Each row comes from the steps of one walk. Every step used is in the known rows, and no mark comes twice. Write the walk behind each row, first mark first.
Known rows:
kezoma, kifo, nivod, repifuz: [ 21  -3 -20 -85 -10 -30   4   2  -8 -34   7  20 -44 -33 -20 -12   4  -4
  49   4  22  23  -2  19 -22 -10 -34  -5 -15 -79 -39 -41   0  10  -3 -59]
sule, begafeb, fimeb: [ 47 -24 -14   2   8  18  -9   5  -2 -24  21  38 -47   8  -6  -9  27 -10
   1  23  39  -6  13  15 -15 -34  14  -3 -11   1 -55 -21  -6  23  30 -55]
begafeb, sule: [ 14 -14 -30   9 -36 -10  -6  24   5 -23   7  55 -51  -8 -20  14  17 -15
  21  30   5  12  10  -9 -12 -16   1   0  -3  -7   4 -30  24   3  59 -52]
fimeb, sule, begafeb: [ 44 -20 -33 -44  -5   4 -11 -12   8 -38  22  34 -51  -8 -34   9  19 -22
   3  10  29  -3   2  28  -4 -22  40   2  15   7 -32 -17  15  12  34 -46]
repifuz, fimeb, sule: [ 27 -13 -77   3 -25 -27  -2  17  -1 -33   8  60 -62 -28 -44  -4  15  -4
  20  13  13   5 -32  36  -6 -35  34 -13  -3  30  22 -34  24   1  56 -62]
repifuz, nivod, kezoma: [ 18 -10  -5  -1 -30  -8  18  29  -6 -35   3  35 -33 -25  -7 -23  12   8
  14  58   9  16 -41  27 -16 -16  -1 -32 -29  15  32 -63  33   9  19 -78]
sule, begafeb, fimeb, repifuz, nivod, kezoma: [ 45 -17 -19 -38 -22  -4  26  24 -17 -34   5  29 -32 -20   7  -5  21  13
  10  39  32   4 -12 -12 -16 -45   4 -38 -33  34 -30 -25   5  27  13 -72]
sule, begafeb, nivod, repifuz: [ 34  -8 -25 -45  -3  -8   3 -24  -3 -26  34   8 -42 -17 -14  -4  30 -16
  11   3  19  -5  -3  -5  -8 -11  -2 -14  -3 -53 -65 -25  -6  14  30 -53]
fimeb, sule, begafeb, nivod, kifo: [  56    2  -24 -107   -7   -2    5  -19    0  -39   19   39  -59   -2
  -46    5   49  -31   29    6   15   12    6   -5   -1  -20   38  -37
    0  -13  -19   -8    4    8   44  -64]
repifuz, nivod, begafeb, sule: [ 25   3 -25 -38 -27 -25   8  27   0 -36  20  37 -47   3 -38  17  14  19
  20  36   4  -1 -13   6 -17 -26 -16 -11 -12  21   7 -38  15   2  51 -54]
kezoma, kifo, nivod, repifuz, fimeb: [ 14  -9 -53 -30 -10 -38  -2   5 -12 -30   6  30 -55 -43 -22 -20   5   5
  40  -1  21  11 -30  27 -21 -32 -29 -13 -20 -39 -28 -38  -9   6  16 -70]
nivod, repifuz, fimeb: [  9 -21 -56   4 -14 -20   3  17 -13 -30  17  43 -53 -43 -11 -19   7  10
  13   3  16   4 -36  31 -13 -23   2  -9  -5 -17 -36 -55   2   3  35 -65]
sule, begafeb, nivod: [ 39  -6 -16  -4   9  -3  -4 -26  11 -19  25  19 -48   3 -28   0  41 -33
   5  15  18  -2 -19   1  -6 -19   6 -24 -11 -21 -30 -10   0  13  47 -56]
repifuz, nivod: [ 33  -5  -8 -11 -14 -19  16  28   2 -34   9  49 -39 -12 -10   8   6   1
   3  26  11 -13 -51  38 -15 -22  -5 -28 -17   0  15 -60  21   5  46 -60]
begafeb, nivod, kezoma: [  9  -4 -19  13 -25 -13  11   3   0 -19  10  22 -44 -19 -28 -36  39 -16
  32  57   4  42 -20  -4  -8  -8   5 -37 -34 -15  28 -35  29   8  29 -81]
kifo, kezoma: [ 42 -19 -17 -11 -19 -11 -13  -7  -7 -27   6  40 -44  -9 -18 -18  20 -10
  33  -2  19  36 -23  20 -14   1  -6  -5 -18 -20   7 -55  17   6   7 -76]
repifuz, fimeb, begafeb, sule: [  9 -16 -82  44 -24  -8   2  11  -1 -16  13  72 -59 -15   8   4  13  -2
  25   3  12  -8  -5 -12  -6 -41  14 -11  -1  49 -53 -10  -1   4  46 -65]
begafeb, fimeb, repifuz, nivod, kezoma, kifo: [ 46  -7 -22 -31 -23 -14  23  58 -14 -29 -10  49 -42 -23 -14  -8   2 -18
  39  46  27  39  -1 -23 -16 -47  -3 -35 -41 -24 -11 -35   3  20   0 -81]
kezoma, nivod, repifuz, fimeb: [ 10 -15 -54  26 -10 -39   9  36  -9 -24  17  63 -55 -38  -9  -9  16  -5
   9  -8  16  11 -43  16 -12 -21   1 -32 -22 -18 -46 -50   0  10  38 -70]
sule, begafeb: [ 32 -26  -5 -12  12  17 -12 -10   7 -31  21  25 -47  -5 -16   0  18 -24
  -8   8  30  -2 -11  32 -11 -11  17  -5   5 -14 -51 -28   5  13  27 -51]
kifo, nivod, repifuz, fimeb, begafeb: [  6  -9 -82 -29  -3 -23  19 -18 -15 -28  21  39 -49 -40  16 -23  13  26
  36 -24  25  -8 -28  28 -10 -30 -12 -24 -12  24 -85 -21 -14   9   5 -71]
fimeb, sule, begafeb, nivod: [ 50  -2 -41 -33  -9 -15  -3 -26  12 -24  26  23 -53  -1 -43   8  41 -32
  16  14  17  -4  -7   1   0 -28  27 -20  -5  -6 -11   0  10  13  50 -52]
repifuz, fimeb: [ 12 -20 -49  41  -5 -14  -5  16  -2 -26   9  54 -59 -25 -24 -13  14  -4
   6  15  14   7 -48  40 -11 -28  10 -19 -13   8  -2 -45  11   1  51 -67]
kezoma, kifo, nivod: [ 26  -3 -13 -45   0 -26  -3   2   5 -29  -3  29 -51 -12 -36  -9  11 -24
  45  16  21  30 -18  29 -20 -16 -27 -17 -28 -51   5 -30   8   8  10 -65]
kifo, nivod, repifuz: [ 14  -6 -27 -85 -20 -32  14  -8 -11 -37  15  18 -38 -35  -8 -16  15  23
  35   2  18   6 -15  28 -19  -3 -31 -12 -16 -44 -27 -45  12  10  16 -56]
kezoma, kifo, nivod, repifuz, fimeb, sule: [ 28  -3 -80 -65 -29 -48  -1   5  -8 -37   5  39 -60 -45 -44  -9   5   1
  52   3  20   6 -15  27 -15 -41   0  -8  -9 -16  -6 -27   5   7  23 -63]

Which walk is each row?
[ 16 -12 -58   4 -25   2   8   9   4 -19  15  65 -51  -5   9   9  14 -15
  30   8  12   3  16 -16  -3 -21  14  -4   2  23 -59 -13   7   6  37 -58] => fimeb, begafeb, sule
[ 14 -17 -72  34   7   0  12   2  -3 -23  17  63 -56 -22   6 -19  12  -3
  16 -12  23   1 -36  29  -1 -31  24 -24  -9  38 -67 -26  -6   3  21 -74] => repifuz, fimeb, begafeb
[ 22 -14 -82 -31 -32 -32   4  16 -11 -38  17  51 -58 -45 -30  -9   9  11
  26   4  15   1 -20  30  -7 -33  27  -6   4   6 -10 -41  16   4  43 -60] => nivod, repifuz, fimeb, sule
[ 18   5 -27 -68 -16 -31  -9   7   2 -31  10  21 -56   3 -59   2  19  -1
  55  29  14  36  14   1 -21 -23 -33  -2 -20 -19  -3 -17   3   5  18 -59] => kezoma, kifo, nivod, begafeb, sule
[ 59  -5 -36 -39 -23 -32  37  44 -13 -34   3  60 -36 -15   7  26  14  14
  14  15  22  -7 -26  -6 -13 -50  -9 -41 -34  11 -12 -33   3  17  45 -58] => begafeb, fimeb, repifuz, nivod
[ 62  -6   0 -81 -26 -15   4   7 -17 -43  -1  52 -42  -7 -12  -7  21   5
  42  -8  13  25 -33  16 -18  -9  -9 -32 -22  -6  11 -66  10   5   7 -86] => repifuz, nivod, kifo, kezoma
[ 47   4 -59 -94 -18 -36  10   7  -8 -39  18  31 -54  -2 -59 -16  35  31
  51  30  30  20  10  32 -15 -35   1 -11 -30  29  16 -18  13  17  28 -58] => kifo, nivod, begafeb, fimeb, sule
[ 38 -11 -29 -28 -37 -19  36  44 -19 -34  -2  44 -32 -27   3  -7  18  19
  25  49  22  20 -18 -13 -14 -40  -3 -44 -45  24   5 -40  16  20  21 -77] => begafeb, fimeb, repifuz, nivod, kezoma
[ 47  -4 -54 -66 -14 -16   5  23  -7 -38  23  43 -56   0 -57 -15  27  14
  37  32  28  23  15  24  -8 -33  26  -5 -16  21   3 -28  13  12  28 -56] => nivod, begafeb, fimeb, sule
[ 51 -15  -3 -81 -18  -2  -8  -2 -15 -39   1  50 -50  -8 -23 -20  28  -9
  48 -10  16  53  -9  11 -13   6   3 -22 -15 -27  -4 -57  11   3   0 -87] => nivod, kifo, kezoma
[ 23   0 -34 -36 -21 -26  15  -3  -6 -25  25  23 -43 -25 -15 -12  29  -9
  29  13   7  10 -12  -4  -7  -8  -7 -19 -13 -60 -28 -41   8   6  37 -59] => begafeb, nivod, repifuz
[  7 -10 -86  34 -30 -27  14  25  -6 -14  21  80 -56 -25  18  10  16  -4
  26 -12  13  -4   0 -29  -6 -35   8 -23 -12  28 -93 -11 -10  11  36 -70] => kezoma, nivod, repifuz, fimeb, begafeb, sule
[ 42   0   5 -88 -14  -6  21  31  -8 -47   3  60 -46 -12 -15   5  17   0
  20  15   9   5 -34  27 -13 -15   7 -42 -14 -10   2 -62  12   1  38 -70] => repifuz, nivod, kifo
[ 24 -10 -56  16 -22 -15  -5 -20   0 -22  16  19 -54 -23 -42 -30  41 -13
  22  47  14  16 -20   3  -7 -38  30 -29 -20  36  15  -7  16  14  35 -78] => repifuz, fimeb, sule, begafeb, nivod, kezoma
[ 35 -15 -21 -31 -24 -34   6  17 -12 -26  15  53 -41 -25  -2  -9  21  -9
  31 -22  20  39 -18  -4 -16   8  -9 -21 -28 -53 -51 -57   6  15  -2 -76] => kifo, kezoma, nivod, repifuz
[ 26 -10 -22 -40 -34 -20  35  35 -13 -41  -2  38 -32 -37  -5  -1  12  10
  19  37  12  27 -37  -3 -11 -23   5 -46 -31  15  10 -46  26  12  18 -76] => fimeb, repifuz, nivod, kezoma
[ 13 -16  -3   1  -9   8  -6  32   1 -28  -4  37 -50 -23 -36 -35   4 -43
  36  52  20  60   0   4 -13  -9  15 -12 -19 -51  -4 -49  19   7  -7 -82] => nivod, kezoma, kifo
[ 29   4 -50   0   2  -9  23 -14   6 -14  24  45 -48  -4  -7 -10  36 -26
  31   3  11   8 -19  -7   4 -18   9 -37 -19  -3 -48 -11   0   6  32 -68] => fimeb, begafeb, nivod
[  8 -17 -79  -1  -1  -5  17   0 -13 -27  25  52 -52 -38  17 -24   5   9
  21 -20  25  -4 -23  19  -3 -28  13 -16  -1  14 -98 -33 -14   7  10 -70] => nivod, repifuz, fimeb, begafeb
[ 64  -4 -54 -49 -22 -38   1  23  -9 -31  18  58 -55   8 -54 -15  39   5
  49  10  31  44   8   4 -12 -27  16 -18 -39  22  -3 -27   8  21  10 -76] => kifo, kezoma, nivod, begafeb, fimeb, sule
[  0 -10 -14 -30 -26 -17   9  -7  -5 -31   0  19 -38 -28 -22 -38  28  17
  40  45  14  38 -23  30 -20  -1 -19 -28 -38   1  31 -39  34  12   6 -79] => kifo, nivod, kezoma
[ 30 -14 -67 -68 -14 -27  -9 -31  -7 -39  22  17 -52 -32 -29  -3  19  19
  18 -10  30 -23 -15  37 -14 -38   7  -4   3  21 -40 -11   0  16  29 -52] => kifo, nivod, repifuz, fimeb, sule, begafeb
[ 30   0 -91 -22 -35 -46   9   3  -8 -28  20  42 -59 -39 -42  -9  25   2
  34   7   6  -3 -26   8  -4 -38  19 -18  -8  -2   5 -26  13   3  55 -62] => begafeb, nivod, repifuz, fimeb, sule
[  6 -15 -88  11 -32 -10   8   8 -10 -20  21  62 -55 -29  16   0   7   9
  31  -6  12 -10   8 -18  -6 -38   7  -3   5  27 -83 -16  -9   6  38 -62] => nivod, repifuz, fimeb, begafeb, sule
[ 32  -7   2 -59  -2 -14  17  40  -2 -37   7  81 -56  -9 -21   2  37 -32
  21   0  13  43 -16   4  -6   2  24 -55 -26 -33 -30 -47  10   7  37 -77] => kezoma, nivod, kifo
[ 24 -18 -54  21 -21 -42  -2  18 -16 -22  11  58 -53 -34  -8 -16  20   2
  26 -22  19  24 -42  12 -17 -17 -10 -25 -29 -17 -40 -51  -4  12  17 -83] => kifo, kezoma, nivod, repifuz, fimeb
[ 29  -5 -27 -15 -27 -37  -7  21  -1 -24  16  50 -54   9 -47   4  34  -4
  40   4  11  47   2 -18 -17  -7  -9 -14 -31   3 -13 -31   9  10  20 -73] => kifo, kezoma, nivod, begafeb, sule
[ 21  -2 -11   7 -12  -9   1  19   4 -16   1  28 -52 -17 -48 -32  23 -52
  46  56  11  56  -7 -15  -9 -16   4 -27 -33 -57  12 -32  14   7   7 -84] => begafeb, nivod, kezoma, kifo
[ 30  -8  -2   0   3   6 -10  -1   7 -17   7  13 -51  -8 -41 -24  24 -57
  32  50  21  41   3 -16 -11 -21  10 -21 -24 -49 -23 -18   1  14   1 -78] => sule, begafeb, nivod, kezoma, kifo
[ 37 -23 -58  -6  -3  -6 -17 -10   3 -34  19  39 -60 -17 -38   2  18 -12
   0   4  28 -13 -21  37  -7 -39  42  -4  11  35 -26 -14   6  11  45 -54] => repifuz, fimeb, sule, begafeb
[ 51   8 -50 -97 -10 -33   1  14  -5 -37  12  32 -59   2 -68 -16  25   8
  64  29  34  32  21  20 -16 -42   0  -7 -29  -3   8 -15   2  16   7 -63] => kezoma, kifo, nivod, begafeb, fimeb, sule
